Each row was made from one small tree. Brackets hold a mark, then the marks that hang from it, in alphabetical order. Every link used is in the known rows. Write each row's tree.
Known rows:
{fopi {lusuni {nuvis {buduk zudunap}}} teriruz}: [-11  12  -1  -1 -27  -4   9  27   8 -38 -13  18  17 -14   7  15   6   6
 -30  37  19 -17 -10  -5 -13  57 -16  18   1 -17 -17  11  -1   3  17 -13
  15  14   6  25 -18 -10 -24 -25  24]
{nuvis buduk lusuni}: [ -6   5   9  14  30  23 -23  66  -5 -29  -1   1  22   8  -5 -21  19   7
 -34   5   6  -4  17 -11  19  44 -10   6 -32  26   5   2 -11  -9   2  -6
   6  -8   3  17  -6  18 -24  -1  43]
{nuvis buduk}: [ -4   5  -3   6  18   6  -7  30   1 -13  -2   4  12   9   1  -7   4   5
 -17  12   3  -3   6   0   9  23  -6  10 -28  14   0  11  -3 -10   5  -6
   6  -8  -6  14   2  -1 -16 -10  21]
{buduk nuvis {zudunap {lusuni fopi}}}: [-14  -4 -15  17  29  46 -27  60   7 -29  -7  -2   6  -3  26  -1  34  12
 -36   3 -14 -11  10 -16   0  46  -1  25 -73  15   0 -12  -6 -17 -24 -21
   4  -3   1  42   3  -6   5  -6  57]
{lusuni fopi}: [  4  -6   7  -7   6   8  -3  16   6   0 -13  11  -9  -6  10   5 -11  -2
   7   1 -10   0  -2  -2  -6  -1  -8   1 -22  -1   5 -14  -2  11   8 -19
  -4  -3   9   4  10  -9  13  20  18]
{nuvis lusuni}: [ -3   1  12   8  12  18 -16  35  -6 -14   0  -2   8   0  -8 -12  14   2
 -15  -8   2  -1  11 -11  10  20  -6  -3  -3  12   5  -9  -8   1  -3  -1
   0   1   9   2  -9  20  -7   8  22]
{fopi lusuni {teriruz lagek satik}}: [ -9 -10  18  14 -48 -19   5 -51 -10 -19 -12   9  -3 -11   6  14 -32   6
   0  43  26  -3 -30  -9 -34  19  -6  -5  11 -15 -21   5   3  16  24   2
 -12   7  -1  -5  -5  -7 -18 -38   9]
{fopi {lusuni {nuvis buduk}}}: [ -5  16  -4 -12 -18   2  13  36  15 -25  -9   9  25  -6   0   8   9   0
 -14  10  18 -14  -1   6  -3  52 -11   5  -7  -6  -3  16  -1  17  -2 -13
  13   7   0  34 -23   6 -13  -6   6]
{zudunap {lusuni fopi}}: [ -6  -7   2   4  24  37 -18  21  11  -3 -11  -1  -6   1  11  10   9   1
  -5  -7 -10   2   7   0  -5  -3  -2   4 -19   3   7 -24   2  11  -8 -13
  -6   1  22  21   3  -4  17  18  18]
{fopi {teriruz satik}}: [ -7 -18   5  21   0 -15  -8 -38 -10  -8  -4   5   4  -1   4   9 -20  13
 -10  30  10   3 -17 -13 -23 -16  -8   8  14 -13 -11  -6   4  -7  28   8
  -8   5   9 -12   8  -6 -14 -12  22]
{nuvis {buduk {zudunap {lusuni fopi}}}}: [-10   3  -8  14  31  34 -24  55   5 -22 -10   5   8   5  10  -6  21   9
 -29  18  -3  -5   6  -5  11  41  -8  20 -59  16   2   3  -5 -18   2 -15
   6  -7   3  28   4  -8 -10 -15  42]
{buduk {nuvis {lusuni {fopi teriruz}}} zudunap}: [-11  -2  -2  18  21  34 -27  72  -5 -41  -7   6  11  -8  18 -13  29  14
 -44  10  -9 -15  10 -27   4  60  -8  24 -64  17  -3 -12 -14 -23 -10 -21
   6  -2  -2  27   3   3  -7  -5  73]
{nuvis {buduk zudunap} lusuni}: [ -9   8   2  17  31  35 -31  80  -6 -36  -5   3  19   4  -5 -24  32  11
 -41  11   4  -6  15 -17  24  62 -13  14 -54  28   3   4 -13 -23   3 -11
   9  -7   0  19  -6  12 -26 -13  54]
{nuvis {buduk zudunap} {lusuni fopi}}: [ -7   3   7  13  35  40 -33  92  -1 -35 -14  12  15   0   3 -21  25  10
 -38  13  -2  -7  14 -18  21  62 -19  14 -69  28   7  -6 -14 -15   8 -24
   6  -9   7  22   1   5 -17   0  68]
{lagek {lusuni fopi nuvis zudunap}}: [ -7  10 -30 -17  -8  30  25  21  12   3 -13  18  18   5   8  12  24   2
   3  11   7 -15  -8  12   2  39   0  26  22   3 -15   7  14  34  12 -35
   0  12  19  34  -5 -10   8  33  -4]
{lagek {lusuni zudunap}}: [ -6  11 -20  -7 -18  14  26  -7   1  11  -4   7   4   7  -2   5  19  -4
   9   8  10  -9  -4  19   4  30  10  18  28   9 -18  14  13  26   3 -16
  -5   9  14  13  -6 -14   3   5 -26]
{lusuni fopi {nuvis buduk} zudunap}: [-10  10 -24 -17  24  42  -1  71  23 -28 -20  33  23   7  25   9  36   8
 -18  17   2 -17  -6  -3   8  52 -12  33 -30  14   3  -2   7   6  11 -43
  14  11  10  65  -2  -5   3  29  44]
{zudunap buduk}: [ -6   3 -14  16  -4  16   1  19   5  -7  -4   1   2  -7  22  -1  25   6
  -8   4  -5  -5   1  -5   2  11   3   8 -18  -3   0   9  -2 -15  -2   1
   1   4  -5  18   0   0  -3 -13  -3]
{teriruz lagek satik}: [ -7 -21   2  18  -9   4 -13 -53 -15  -1  -1  -8   7   9   5  -5 -26  16
   7  32  18   9 -30 -15 -15 -11   1 -10  -9   8  -9   3   7   2  17   7
 -20  -9 -17  -5  10  15 -10 -14  17]
{nuvis {lusuni {fopi teriruz} {zudunap buduk}}}: [ -9   2   6   8   8  36 -14  54   3 -26 -16  20  -3  -7  18  -3  34   5
 -17   8  -3  -9   3 -15   2  38  -6  15 -19  12   3 -18  -4  -3   7 -22
  -1  13  21  28  -1  -2   0  10  38]
{lagek lusuni}: [ -2   6 -15  -2 -16   3  22 -14  -4  15   1  -3  10   4  -8   3  -1  -2
   6   6   8  -4   0  16   2  15   7   8  29   1 -18  13   8  26   8  -8
  -7   0   9  -7  -3  -6  -2   8 -25]
{nuvis buduk {lusuni {fopi teriruz} zudunap}}: [-10   6  11   7  28  34 -22  75   1 -38 -16  22   8   6   9 -10  27   6
 -31  17   2  -9   8 -12  11  54 -14  20 -37  27   2 -10  -6  -6  13 -28
   5   2  17  33   0  -1 -16   4  60]
{lagek {lusuni nuvis}}: [ -5   7 -27  -8 -10  12  23   2   4   5   2   0  29   5  -6   7  12   5
  -4  10  12 -12  -3  11   5  27   1  16  35  -3 -19  17  10  27  10 -15
   1   5   9  12  -9   3  -4  21 -16]
{lagek {lusuni fopi nuvis}}: [ -2   4 -23 -12  -6  18  23  14   8   7  -7   8  24   2   1   9   4   4
   1  10   5 -10  -4   9   1  27  -4  16  20  -4 -15   7   8  35  16 -28
  -2   2  16  14  -3  -3   4  35  -2]
{teriruz {lagek lusuni} satik}: [ -8 -17  -8  18 -20   6   4 -64 -19   9   0 -10  13  11   0  -4 -26  15
  13  35  24   6 -29  -6 -13   0   5  -5  11   8 -21  14  12  21  23   1
 -25 -10 -11 -10   8  10 -11 -10   0]

Which tree is each row?
[-10   7 -26   0  22  24  -8  55  11 -28  -3   7  35   5   7  -2  28  16
 -34  18   8 -13   0 -12  15  43 -13  23 -26   4  -3  14   1 -15   8 -15
  19   2  -7  38  -7   9 -16   5  37]
{lusuni {nuvis {buduk zudunap}}}
[-15 -12 -22  10 -17  22   7 -46 -10   1  -4   0  22  15   7   1  -5  18
   7  39  29  -2 -34  -7 -10  18   6   8  16  11 -22  15  18  22  22  -8
 -18   1  -9  17   2  11 -10  -2   6]
{teriruz {lagek {lusuni nuvis zudunap}} satik}
[ -8  11  11  -5 -45 -11  16  -6   5 -23 -16  22 -14 -14   9  21   6  -7
  -3  25  16 -13 -13   5 -22  41  -1  10  17 -14 -15   3   3  14   7 -11
   3  22  17  19 -15 -25  -8 -29  -3]
{fopi {lusuni zudunap} teriruz}
[ -5  -6 -21  -2  -5  10  19  -3   3   2  -9  11  26   1   3  14  -7  10
  -5  24  11 -10 -12   2 -10  19  -9  19  28  -9 -21   3  10  31  30 -23
  -6   4  20   8   2  -6  -2  29   8]
{lagek {lusuni {fopi {teriruz satik}} nuvis}}
[-12   1  -7  15  28  30 -26  48   4 -25 -10   8   6   2  11  -2  18  11
 -34  25  -3  -6   4  -8   7  40 -10  22 -56  12  -3   0  -4 -20   8 -15
   6  -5   5  23   5 -12 -13 -20  46]
{nuvis {buduk {zudunap {lusuni {fopi teriruz}}}}}
[-10  -2  -8  25   9  27  -9  53   2 -30  -5   4  13  -8  31  -5  31  13
 -32   6  -9 -13   9 -19  -2  32   1  16 -41   7  -1  -4 -10 -18  -7 -11
   2   3  -2  33   1   8  -6  -5  37]
{zudunap {buduk {nuvis {lusuni {fopi teriruz}}}}}
[ -3  -5  -6 -10   9  13  -1  28  13 -19 -13  21  15  -8  18  18  -2  10
 -17  21  -2 -12 -12 -14  -9  12 -18  18  -1 -14  -5 -15   2   7  27 -28
   8   8  15  21   4  -3   2  30  42]
{lusuni {fopi teriruz} nuvis}
[ -7  10 -29  -4   0  15  21  19   3  -1   1   2  36  10  -5   3  13   7
 -13  16  13 -13   0  12  10  39  -2  20  23   4 -18  22   8  22  13 -18
   5   0   6  19  -8   4 -13  17  -5]
{lagek {lusuni {nuvis buduk}}}
[-11   2 -14  24  10  29  -8  54   1 -27   0  -2  18  -5  27 -10  38  12
 -29  -1  -7 -11  12 -14   4  34   4  12 -40  12   1   6 -10 -19 -17  -5
   3   2  -6  36  -4  14  -8  -7  26]
{zudunap {buduk {nuvis lusuni}}}
[-14   2 -19   6  36  42 -16  40  15 -18  -2  -5  26  10   8   7  30  11
 -30   3   3  -6   7  -2   6  21  -4  16 -10   6   2  -5   5   1  -7  -7
   9   4  12  42 -10  13  -3  13  25]
{zudunap {lusuni {nuvis buduk}}}
[ -8  11 -33  -3  -1  21  17  25   4  -3  -1   3  35   9  -3   2  20  10
 -17  20  13 -15  -1   7  12  47  -3  25   9   5 -20  24   8  15  13 -20
   6   1   5  20  -8   0 -13  11   1]
{lagek {lusuni {nuvis {buduk zudunap}}}}
[-18  -4 -22  18  20  55 -15  46  21 -24 -15   8  12  -7  39  19  40  17
 -30  12  -9 -11   1 -14  -7  16  -4  24 -24  -8   0 -16   4  -5   3 -18
   4  13  22  51  -2   0   8  11  29]
{zudunap buduk {lusuni {fopi teriruz} nuvis}}
[-10  21 -11 -16 -20  14  15  43  19 -28 -14  18  19  -2   7  10  30  -1
 -11  12  19 -17  -4   8  -1  68  -6  15  -5   0  -4  16   4  18  -7 -20
  13  16   3  55 -26  -1  -9  -5   4]
{fopi {lusuni {nuvis buduk} zudunap}}
[ -8   1  10  18  30  34 -33  83  -4 -40 -15  16  11  -3   7 -16  19  11
 -43  23  -1  -8  10 -22  14  59 -21  20 -61  22   1  -9 -14 -19  17 -23
   6  -7  11  17   4   1 -21  -6  73]
{nuvis {buduk zudunap} {lusuni {fopi teriruz}}}
[-12  -7  -7   3  18  42 -17  18  12 -16 -10   4   8   0  20  18  13  11
 -20  16  -2  -7  -7 -10  -9   8  -6  13  -6  -4  -4 -23   7  11   8 -21
   2   7  19  30   1   2   8  17  34]
{zudunap {lusuni {fopi {teriruz lagek}} nuvis}}
[ -8  -4   2   8 -33  -4  11 -45 -16  -2  -1   5  -9  -1   7   8 -16   5
  -5  41  11  -5 -21  -5 -13   6   4   6  23  -6 -28   3   7   7  29  -6
  -6   2   0 -16   7 -11 -13 -24   3]
{fopi {teriruz {lagek lusuni}}}
[-11 -15 -16  14 -16  12   7 -53 -13   4  -1  -7  27  13   1  -1 -19  20
   5  38  27   0 -31 -10 -12   9   2   1  15   6 -22  14  14  21  26  -3
 -19  -6 -13   2   3  17 -12   0   6]
{teriruz {lagek {lusuni nuvis}} satik}
[-14   2 -22   8  19  43 -22  42   9 -17  -7  -2   9  -1   8   3  38  11
 -27   9  -2  -8   1 -12   9  33  -3  19 -29   2  -1  -5   2 -15  -5  -9
   8   6   6  32  -7  -2   1  -6  26]
{buduk {zudunap {lusuni nuvis}}}
[-13  15 -30 -10  21  34   2  53  17 -29  -8  20  29  12  14   4  47  11
 -25  16  11 -16  -5   0  13  54  -4  31  -8  14  -2  11  10  -5   2 -25
  19  14   0  64 -12   3  -9  12  27]
{lusuni {nuvis buduk} zudunap}
[ -9  17  -6  -3 -34  10  18  28  15 -22 -15  15  -3 -11  19   8  30  -6
  -2   3  10 -14  -1   8  -9  57   6  10 -17   1  -3  13   0  12 -20 -13
   3  16   2  47 -20 -10  -1 -22  -9]
{fopi {lusuni {zudunap {buduk nuvis}}}}
[ -7  15  -8  -8 -19   7   8  44  14 -30 -11  10  22  -8   2   7  15   2
 -18  13  17 -15  -2   2   1  61 -11  10 -19  -5  -4  18  -2  10  -2 -14
  14   8  -1  36 -23   1 -14 -11  12]
{fopi {lusuni {nuvis {buduk zudunap}}}}
[ -8   1   1   7  22  30 -11  59   2 -30  -4   8  13   3  17  -9  30   6
 -24  -8  -6 -12  13 -13   1  43  -1  16 -37  24   3 -13  -7   0 -21 -22
   3   1   4  40  -2  11   0  14  51]
{buduk {nuvis {lusuni fopi zudunap}}}
[-11  -2 -12   1  40  48 -19  53  20 -18 -11   5  20   6  15  12  23  10
 -26   3  -4  -6   7  -6   3  21  -9  16 -26   6   7 -15   3   9  -2 -23
   5   2  18  46  -3   6   6  26  38]
{zudunap {lusuni fopi {nuvis buduk}}}
[-13  16  -3  -8 -28   2  17  25  13 -39 -17  26  12  -8  12  21  19   3
 -22  35  22 -20 -13   1 -14  62 -10  23   9 -10 -16  10   5  10  13 -19
  15  23  13  42 -22 -16 -18 -20  16]
{fopi {lusuni {nuvis buduk} zudunap} teriruz}
[  0 -18  10   8   6  -1 -10 -10  -1  -6 -15  16  -6  -6  13  11 -25   7
  -2  22  -2   2 -14 -12 -21 -12 -13   7 -11  -9  -3 -18   0   6  27 -12
 -10   0  16  -5  15 -12   4  11  34]
{lusuni {fopi {teriruz satik}}}
[ -7 -16  -6   1   5  15  -7   1   4 -20 -14  17  19  -3  21  14 -13  19
 -13  36   8  -7 -26 -22 -16   6 -17  13  -6 -11  -9 -14   6   8  37 -24
  -1   5   5  19   8   4  -4  22  48]
{lusuni {fopi {teriruz lagek satik}} nuvis}
[-12  15 -42  -5 -14  32  27  20  11  -2  -6  10  26   6  12   9  43   7
  -5  14  12 -18  -6  12   7  46   8  28  27   4 -19  21  15  20   6 -23
   3  16  11  41 -12  -3   0  14 -18]
{lagek {lusuni nuvis {zudunap buduk}}}
[-13  11   6   4 -61   2  16 -18   0 -27 -17  21 -20 -15  24  17  12  -1
  -3  43  18 -14 -24  -3 -22  48   6   9   5  -8 -21  10   6   9  10 -12
   1  20   0  25 -11 -22 -11 -49  -3]
{fopi {lusuni {zudunap buduk}} {teriruz lagek}}
[ -6   4  21   0 -58 -16  14 -32  -6 -19 -10  10 -15 -15   7  15 -21  -2
  -2  38  18  -8 -22  -5 -24  29  -1  -5  13 -15 -22   5   1  16  16  -4
  -1   9  -1  -4  -9 -14 -14 -42   1]
{fopi lusuni {teriruz lagek}}
[ -7   8 -26  -2 -13  30  22  20   7   1 -13  14   5   2  21   6  27   1
   4   9  -1 -14  -3  12  -1  42   8  25  -4  11 -15   8   8  24   2 -31
  -7   7  15  33   2 -17   9  13  -5]
{lagek {lusuni fopi {zudunap {buduk nuvis}}}}
[ -3  -2  -3  -3 -31  16  13 -29 -10  10  -4   0  -8   3   8   0 -15   2
  14  27   9  -3 -19   2  -2  15   8  -4   3   9 -19   8   6  27  16 -18
 -13  -8  -6  -5   8  -4   2  -4  -4]
{teriruz {lagek {lusuni fopi}}}
[ -8   8   9   4  32  41 -22  83   4 -33 -16  20  11   9   7 -15  32   5
 -25   6   1  -7  12  -9  16  58 -12  16 -45  33   9  -8  -6  -2   3 -29
   5  -2  14  40  -2   4 -12  10  54]
{nuvis buduk {lusuni fopi zudunap}}
[-11   1 -10   7   0  30   0  37  11 -26 -21  31 -11  -8  43  12  32   6
 -13  20 -11 -15  -8  -9 -12  34   1  31 -35   5  -5 -13   3  -7   5 -33
   1  15  14  48  10 -24   8  -2  38]
{lusuni {fopi teriruz} {zudunap {buduk nuvis}}}
[ -1  -1  -7  -2 -17   4  20 -12  -3  11  -9   9   2  -2   2  11 -11  -1
   5  19   2  -7  -6  10  -8  14  -1  13  20  -5 -20   1   6  30  22 -20
 -10   1  20  -9   7 -19   2  14  -6]
{lagek {lusuni {fopi teriruz}}}
[ -3   1 -14 -11  28  26  -5  61  17 -22 -13  18  31   2  16   4   9  11
 -22  14  -1 -11  -1  -9   6  31 -19  19 -32   4   4  -1   0   4  17 -32
  12  -2   5  39   1   7  -2  33  47]
{lusuni fopi {nuvis buduk}}
[-13  -3  12   8 -50  -7   9 -45  -6 -24 -16  18 -10  -7  11  16 -12   5
   3  47  28  -6 -33  -6 -33  33  -1   4  11  -9 -21   5   9  17  21  -5
 -11  16   3  15  -8 -15 -15 -41   9]
{fopi {lusuni zudunap} {teriruz lagek satik}}
[ -7  -6  17  18  35  23 -28  58  -5 -33 -12  12  20   3   3 -14   2  13
 -34  19   3  -2   8 -19   4  35 -21  11 -40  20   3 -10 -11  -6  21 -16
  -1  -8  14  11   4  10 -21   6  66]
{nuvis buduk {lusuni {fopi {teriruz satik}}}}
[-16  -2 -26  13  26  62 -15  57  23 -18 -13   3  17  -5  35  14  45  13
 -24   2 -10 -10   5 -11   0  19  -3  19 -31  -2   6 -13   3  -2  -7 -18
   3  10  17  55  -4   8  11  18  23]
{zudunap buduk {lusuni fopi nuvis}}
[ -8   7   5  -6 -36 -13  18   4   9 -28 -10  16  12 -16   4  23  -2   2
 -16  26  19 -16 -12  -2 -19  36 -11  10  24 -24 -15   5   1  15  14  -9
  10  18  10  16 -20  -7 -14 -13   8]
{fopi {lusuni nuvis} teriruz}
[ -5   0  16  13  29  23 -25  68  -4 -33 -11  14  14   2   4 -13   6   8
 -34  16   0  -5  12 -16  10  40 -18  11 -40  21   3 -10 -11  -6  18 -20
   4  -7  13  13   4   6 -20   6  63]
{nuvis buduk {lusuni {fopi teriruz}}}
[-11   8 -32 -10  10  49   4  62  26 -25 -22  30  15  -3  38  13  50   9
 -10  11  -4 -19 -10  -8   3  43  -6  30 -24   3   3  -5   9   1   6 -39
   9  20  11  70  -4  -4  12  29  29]
{lusuni fopi nuvis {zudunap buduk}}
[-12   6 -18 -12  20  33  -1  56  19 -35 -22  37  18   4  28  16  30  12
 -26  33   4 -19 -13  -8   0  48 -15  39 -19   5  -5  -7   9   0  25 -43
  15  16  18  59   1 -14  -4  19  55]
{lusuni {fopi teriruz} {nuvis buduk} zudunap}
[-10   4  -2   9  20  26 -11  52  -1 -31   2   1  16   5  12 -11  34   7
 -29  -9  -2 -11  14 -12   4  45   2  16 -27  25   1  -6  -6  -7 -24 -13
   5   3  -1  38  -7  16  -5   5  42]
{buduk {nuvis {lusuni zudunap}}}
[ -8   5 -16   1   6  40   0  51  16 -20 -20  25  -6  -4  41   6  40   3
  -5   5 -13 -13  -3  -5  -3  37   3  24 -46  14   4  -7   1  -2  -8 -33
   0  11   8  56   6 -16  15   8  30]
{lusuni fopi {zudunap {buduk nuvis}}}
[-13  10 -23   8   1  31   3  32   9 -19  -7  13   2   2  30   1  49   5
 -11   4  -2 -13   0  -1   2  38  11  23 -25  14  -1   7   4 -13 -16 -14
   4  14  -2  53  -4  -5   2 -12  10]
{lusuni {zudunap {buduk nuvis}}}
[ -9  13 -34 -13 -13  24  28   9   8   1  -3   9  24   9   2   9  30   4
  -2  11  15 -15  -6  15   7  43   6  26  36   4 -19  15  16  28   6 -23
   3  14  11  32 -12  -5   1  20 -18]
{lagek {lusuni nuvis zudunap}}
[ -7   5 -14  -3   0  38   1  39  16 -11 -23  27 -14  -6  34   7  35   0
   5   7 -10  -8  -7  -1  -1  27   2  20 -33   9   5  -8   4   0   1 -30
  -2  12  13  44   6 -19  17   7  15]
{lusuni fopi {zudunap buduk}}
[ -9  -1  -4  17  23  38 -27  80  -3 -37  -6   3  14  -7  16 -16  33  13
 -40   2 -10 -13  13 -24   8  60  -7  20 -72  22   1  -9 -14 -20 -17 -22
   6  -5  -4  31   0   7  -5  -1  68]
{buduk {nuvis {lusuni fopi}} zudunap}
